Known rows, with every way that one mark hangs from another
(muposoz (lume (kazis dekinef gogom gutos tivi))): -20 12 11 -61 6 5 60 27 32 1 32 15 -12 -21 -33 -4 -49 32 19 35 -19 20 11
 17 4 -10 15 21 9 -24 -2 29 -32 19 13 43 5 9 -7 -10 -26 6 9 30
(tivi (kazis gutos) (zeti (fimu nuva))): 19 2 23 -12 -10 -24 -5 -12 6 7 20 14 -30 12 -21 9 -5 16 -28 4 -6 -5 -6
 -12 3 -33 -16 -16 41 -19 33 31 -22 -30 -11 0 35 11 3 15 -9 -17 -16 -23
(fimu nuva zeti): 9 12 18 1 -11 -4 -1 -2 21 18 6 7 -3 10 -13 0 12 6 2 3 -21 19 -20 -3 27
 -5 -29 -4 16 -9 23 21 -1 -29 -10 -11 0 2 0 14 -7 17 3 -23
(dekinef (kazis gogom) muposoz): -21 -7 40 3 -13 -6 0 24 -1 17 3 2 -8 -5 -17 -8 -7 7 1 5 -27 -14 -3 -10
 -13 2 -20 -13 9 6 -25 -22 -11 27 -9 25 13 21 -5 16 -4 11 1 7
(dekinef (kazis gogom gutos tivi) (muposoz lume)): -26 3 48 -27 -15 1 28 32 17 14 23 6 -17 -14 -47 3 -42 10 4 20 -36 -7 11
 -3 -8 8 -24 -6 16 -5 -23 8 -35 22 -3 43 12 27 -2 21 -1 5 1 16
(rures (dudu (nuva (fimu (zeti (tivi kazis))))) zezu): 2 -1 3 8 14 -32 13 -14 18 0 16 3 -33 5 -6 0 1 -1 -9 6 -4 14 0 -6 16 10 2
 11 15 -36 -14 3 -2 -49 -45 -2 26 -18 8 1 -14 21 18 8
(rures (dudu (nuva (fimu zeti))) zezu): -13 8 18 12 11 -12 15 6 21 -6 -3 7 -18 -5 4 -6 4 -9 -9 9 -12 32 -7 -4 24
 13 -9 20 3 -27 -7 3 -2 -40 -33 -4 10 -21 -1 -4 -13 13 24 7
(gogom (kazis (dekinef muposoz) gutos (tivi zeti))): 8 18 39 -37 0 6 14 5 22 -5 11 11 -41 9 -47 -4 -31 18 -8 18 2 -3 -10 -8
 12 -8 -19 -10 19 -3 -5 24 -42 16 6 14 23 27 4 7 -5 -17 27 -4
(muposoz (dekinef kazis)): -8 0 14 5 -2 13 5 19 0 10 0 -4 -8 -13 4 -11 -16 6 6 6 3 -14 -1 -2 -5 -14
 -10 -15 17 11 -12 -4 -8 -3 -18 -2 -4 -4 -13 19 2 25 4 -3
(zeti (fimu nuva) (tivi (kazis (dekinef muposoz) gogom))): 1 10 15 -15 -5 -32 4 14 4 11 33 -7 -36 14 -29 -7 -9 21 -15 22 -17 18 3 6
 -1 -21 -10 -8 36 -18 -6 23 -28 3 -18 18 51 39 1 4 -8 13 -12 -3
(muposoz lume): -3 -4 9 -7 -14 9 18 11 1 3 9 -9 1 -6 -11 5 -13 3 -3 -4 -8 2 20 -3 -6 -9
 -1 -6 2 5 -7 11 -10 -7 -2 6 -6 -11 -1 9 3 8 -7 0
(lume (kazis dekinef gogom (tivi zeti)) muposoz): -13 19 20 -56 15 -7 48 14 40 17 22 13 -20 -3 -22 -3 -7 36 21 44 -3 6 -6
 4 -16 -18 10 0 2 -7 15 -5 -26 -3 4 39 26 24 3 -29 -25 13 20 24
(zezu (rures (dudu (nuva fimu)))): -30 2 -15 8 6 -4 6 14 7 1 -4 7 -7 -1 -5 -2 -3 0 -18 4 -3 5 5 -3 22 4 3
 39 4 -40 -6 4 -12 -18 -20 -8 16 7 8 -3 -19 8 6 8
(zeti (fimu nuva) (tivi (kazis (dekinef muposoz) gogom gutos))): 3 10 17 -26 -4 -30 10 13 2 3 39 9 -38 14 -41 -9 -16 22 -12 25 -20 22 -2
 4 4 -14 -13 -6 39 -30 1 38 -37 13 -9 25 51 43 -2 2 -15 -3 -7 -1
(dudu (nuva fimu) rures): -14 -2 0 8 19 -7 -4 17 -1 -20 8 5 -11 -4 1 -3 -3 8 -27 -22 -26 13 16 16
 13 -4 -5 25 39 -29 -21 19 -16 -38 -18 6 9 -3 10 -13 -29 3 0 -12
(tivi zeti): 7 0 11 -1 0 -8 -1 -1 3 9 5 6 -15 7 -6 9 -1 5 -2 -3 8 -11 -5 -8 -3 -9 -7
 -9 0 -4 10 -7 -3 -8 -4 0 4 6 6 1 1 -2 1 -8
(zeti fimu (tivi (kazis (dekinef muposoz) gogom gutos))): 3 7 10 -26 5 -32 12 9 -10 -4 40 9 -35 11 -41 -8 -19 20 -4 27 -6 15 6 0
 -7 -5 5 -7 31 -31 -20 25 -33 27 -1 36 44 39 0 -4 -12 -15 -1 12
(dudu (rures zezu)): -17 7 11 -9 13 9 -13 15 -10 -7 9 -5 -3 -24 15 6 -11 -19 -16 -9 -12 5 0
 -2 5 -18 -3 9 -5 -2 -18 -10 -2 -10 -1 -3 1 -11 -18 -6 4 -2 17 11
(fimu nuva (zeti (tivi (kazis gutos)))): 30 5 5 -12 -5 -26 1 -22 17 17 28 18 -19 13 -35 1 -3 15 1 3 -14 7 -16 -8
 22 -2 -21 -8 33 -30 24 36 -10 -29 -14 -3 18 11 8 17 -12 8 2 -21
(lume (kazis dekinef gogom gutos) muposoz): -12 9 12 -54 9 0 51 18 15 -1 16 22 3 -13 -18 -22 -2 32 19 39 -17 20 -6
 -4 -12 -12 18 6 5 -9 11 17 -26 22 17 40 14 11 -11 -30 -39 -5 29 26
(gutos (kazis dekinef)): 0 9 11 -23 8 1 17 6 -1 -4 1 -9 -9 -4 -10 -9 -21 -3 13 -1 8 -4 -7 6 18 -8
 -2 5 -2 4 5 5 -2 4 -6 18 4 0 0 10 -5 0 -14 7
(lume (kazis gogom (tivi (zeti fimu))) (muposoz dekinef)): -15 13 25 -38 4 -5 49 23 32 14 33 11 -12 -11 -14 -8 3 42 12 55 4 20 10 1
 -37 -35 17 -12 27 -5 9 7 -34 -32 5 30 38 14 0 -16 -10 25 6 22
(nuva (fimu (zeti tivi))): 8 -1 0 2 11 -26 4 -8 17 -8 25 11 -6 21 -23 3 7 12 8 7 -4 22 6 -1 6 21
 -15 3 23 -27 2 14 -3 -32 -18 8 13 12 13 7 -12 14 11 -8
(kazis gutos): 1 4 2 -10 4 1 7 1 -2 -9 6 13 -1 -4 -12 -2 -9 2 -1 4 -4 6 -5 -3 4 6 -3 2
 8 -12 8 17 -8 9 8 6 1 5 -4 -2 -6 -16 5 2
(dekinef kazis): -4 -4 19 2 0 -4 -9 1 -1 6 -4 -1 -7 -3 0 -7 -10 -3 0 1 -9 -26 1 -4 -7 -2
 -12 -9 6 6 -7 -9 -3 2 -11 5 0 -1 -6 15 -3 2 -2 0
(tivi (kazis (dekinef (muposoz lume)) gogom gutos) zeti): -6 -1 33 -30 -17 -3 34 23 3 26 30 8 -36 -2 -52 12 -35 26 -3 2 -19 0 1
 -15 5 -27 -15 -14 22 -14 -9 14 -35 25 -11 35 17 26 0 11 -22 1 5 -1
(dudu (nuva fimu) (rures zezu)): -25 -1 10 0 28 -3 -3 21 0 -23 7 -3 -15 -18 13 1 -6 -11 -28 -14 -25 20 13
 9 14 -8 -2 24 25 -19 -23 7 -10 -38 -20 2 9 -14 -4 -13 -19 3 11 -1
(zeti (fimu nuva) (tivi (kazis dekinef gogom gutos))): 6 9 -1 -38 4 -33 16 4 11 0 46 13 -35 10 -32 -8 -17 23 -4 21 -13 22 -5 16
 10 -19 -1 5 35 -43 19 45 -31 8 -12 15 45 30 -4 -2 -24 -5 -15 -2
(zeti (fimu nuva) tivi): 11 8 2 -2 0 -24 -7 1 5 -9 23 -3 -13 16 -8 -8 5 5 -16 15 -4 13 13 7 -9 -7
 -7 -5 24 -17 11 27 -13 -29 -5 -3 34 14 2 2 10 2 -17 -7

Rows
-24 21 24 -43 -5 8 44 37 20 6 32 3 -20 -8 -50 4 -47 16 9 26 -22 25 7 10
 10 3 -14 11 10 -14 -17 25 -40 35 3 43 11 34 -1 -1 -8 1 7 21
(kazis (dekinef (muposoz lume)) gogom gutos tivi)
4 18 22 -12 -1 -19 -3 1 28 7 19 3 -29 15 -16 12 -10 11 -16 20 -1 8 -1 9
 -1 -21 -17 -3 24 -15 29 21 -21 -40 -10 -1 34 22 9 5 10 -2 -19 -13
(kazis (tivi (zeti (fimu nuva))))
-2 5 8 -15 -2 19 40 14 9 6 -1 -2 16 -17 6 -21 10 26 10 34 5 7 9 -13 -29
 -25 17 -16 15 22 -1 -1 -14 -28 5 13 5 -13 -8 -12 -9 29 23 14
(lume kazis (muposoz dekinef))
3 -13 2 -22 7 -38 17 -13 21 5 44 30 -14 11 -43 7 0 31 15 7 -15 23 -6 0
 14 11 -8 8 38 -49 8 25 -12 -12 -22 22 23 20 14 9 -36 7 7 -4
(nuva (fimu (zeti (tivi (kazis gogom gutos)))))
-16 8 8 -1 21 4 -5 21 -9 -8 6 -4 -17 -19 18 -5 -6 -18 -25 -15 -22 9 4 8
 14 -13 3 13 8 -11 -23 3 -7 -21 -5 -5 3 -18 -9 -16 -5 1 8 2
(dudu nuva (rures zezu))
-17 6 4 -35 7 -7 22 11 24 3 26 23 -8 -9 -27 4 -19 11 15 17 -12 17 -12 19
 9 12 0 20 3 -26 9 15 -17 23 9 24 10 23 2 -8 -11 -7 -3 17
(kazis gogom gutos tivi)
-14 13 21 -60 6 -1 60 24 36 11 38 20 -26 -14 -38 4 -51 39 19 29 -12 9 7
 9 3 -18 5 10 11 -27 8 23 -33 9 7 44 11 16 -4 -7 -24 4 9 21
(muposoz (lume (kazis dekinef gogom gutos (tivi zeti))))
3 7 21 -37 -4 -25 17 7 15 15 34 20 -43 9 -29 3 -17 28 -13 14 -13 15 -17
 6 19 -41 -14 -3 36 -35 32 38 -29 2 -16 13 39 27 -2 3 -31 -10 -14 -13
(tivi (kazis dekinef gogom gutos) (zeti (fimu nuva)))
19 13 7 -1 -3 -16 -3 -4 18 14 22 9 -10 16 -20 -4 10 5 6 6 -15 16 -11 -2
 17 6 -26 -4 16 -19 18 24 -2 -33 -11 -7 10 11 6 11 2 21 2 -17
(fimu nuva (zeti tivi))
-9 24 26 -66 19 -18 48 15 32 -1 35 28 -25 -1 -32 -8 -13 40 11 60 -3 20 1
 5 -24 -22 15 -1 22 -24 22 23 -43 -3 14 49 42 29 2 -29 -28 -18 16 24
(lume (kazis dekinef gogom gutos (tivi (zeti fimu))) muposoz)
-13 14 63 -22 -12 -24 2 25 24 17 28 18 -40 6 -43 2 -25 16 -14 28 -33 -2
 -6 -5 -6 -10 -41 -13 39 -19 9 17 -39 -4 -10 31 47 47 2 21 0 -7 -12 -4
(dekinef (kazis gogom gutos (tivi (zeti (fimu nuva)))) muposoz)
-16 7 0 -34 10 -1 24 22 7 -2 21 20 -15 -4 -19 -5 -16 14 15 13 -10 25 -16
 14 21 1 -1 16 2 -27 7 20 -17 43 5 21 3 21 -10 -14 -27 -10 9 13
(kazis dekinef gogom gutos)
4 5 -9 -38 14 -34 17 0 -2 -8 47 16 -35 9 -30 -5 -18 22 5 23 0 16 3 15 -2
 -10 16 4 27 -42 1 32 -27 23 -4 26 37 25 -1 -8 -23 -14 -7 9
(zeti fimu (tivi (kazis dekinef gogom gutos)))
-13 16 28 -49 5 -5 56 22 29 7 38 25 -15 -13 -26 -9 -7 46 12 59 1 22 5 -1
 -31 -30 17 -11 34 -16 15 21 -42 -22 12 38 39 17 -2 -17 -14 9 12 22
(lume (kazis gogom gutos (tivi (zeti fimu))) (muposoz dekinef))
-4 14 36 -42 -15 21 33 17 18 -10 13 -5 -25 -4 -51 -6 -42 16 -7 20 -13 9
 14 -4 8 -9 -11 -4 18 5 -22 39 -49 17 9 18 14 8 -2 13 -4 -7 24 4
(gogom (kazis (dekinef (muposoz lume)) gutos tivi))
5 14 11 -48 7 11 19 -4 27 -19 12 12 -25 -2 -31 -11 -28 14 4 18 2 8 -8 13
 19 -6 4 10 10 -11 3 37 -34 20 9 3 10 7 -4 2 -14 -18 20 2
(gogom (kazis dekinef gutos tivi))
2 0 -15 -38 14 -24 22 -1 6 5 38 16 -30 4 -31 -3 -21 20 15 10 -1 5 -9 12
 10 -3 10 8 14 -38 2 20 -17 34 -7 23 20 25 -1 -8 -25 -2 4 12
(zeti (tivi (kazis dekinef gogom gutos)))
14 11 -1 -6 6 -18 -1 -4 -8 8 13 -14 -30 16 -24 -2 -18 7 -6 8 7 -12 4 -7
 -4 -5 -1 -12 15 0 -25 -4 -13 11 -14 14 24 26 7 2 2 9 9 3
(zeti (tivi (kazis (dekinef muposoz))))
-19 3 19 -35 -7 12 58 31 39 27 36 5 -12 -25 -20 4 -35 40 18 22 -3 7 16 6
 -12 -32 6 -1 18 -7 -4 5 -25 -20 -3 27 9 0 -5 6 -5 46 2 16
(muposoz dekinef (lume (kazis gogom (tivi zeti))))
-7 5 9 -1 29 -21 -3 11 7 -15 32 7 -22 -1 -4 -1 3 -6 -13 -6 -24 31 10 7
 20 8 -10 15 32 -38 -23 17 -9 -54 -24 4 15 -5 5 -8 -16 14 21 -5
(dudu (nuva (fimu (zeti tivi))) (rures zezu))
-16 11 57 -21 -3 -26 2 19 13 11 29 20 -38 2 -41 3 -27 15 -7 32 -17 -10 1
 -5 -18 1 -24 -15 29 -19 -8 6 -35 12 -1 41 39 44 5 14 2 -17 -4 7
(dekinef (kazis gogom gutos (tivi (zeti fimu))) muposoz)
0 -1 7 0 29 -28 -6 -4 6 -3 32 4 -29 -1 -9 5 -4 -2 -21 -13 -24 14 7 4 20
 -9 -5 11 42 -37 -23 15 -8 -60 -35 -1 21 -14 9 0 -22 19 15 -11
(dudu (nuva (fimu (zeti (tivi kazis)))) (rures zezu))
-12 12 15 -19 7 12 17 16 17 3 16 7 -19 -16 -17 -6 -38 8 11 24 1 -7 -3 9
 2 -1 -13 -2 21 -6 -4 12 -24 4 -9 10 0 11 -8 16 3 13 7 7
(muposoz (dekinef (kazis gutos tivi)))
-12 0 22 -30 -18 2 35 24 0 17 25 2 -23 -8 -44 4 -34 23 -1 7 -25 10 5 -6
 9 -21 -8 -6 20 -9 -19 21 -33 34 -7 34 12 19 -3 8 -22 3 4 7
(tivi (kazis (dekinef (muposoz lume)) gogom gutos))
7 1 14 -34 0 12 16 0 6 -20 4 14 -16 -2 -21 -17 -15 13 -1 6 -2 9 -8 -1 17
 -12 4 1 12 -6 3 35 -27 26 9 0 5 -4 -11 4 -22 -21 23 -5
(gogom (kazis dekinef gutos))
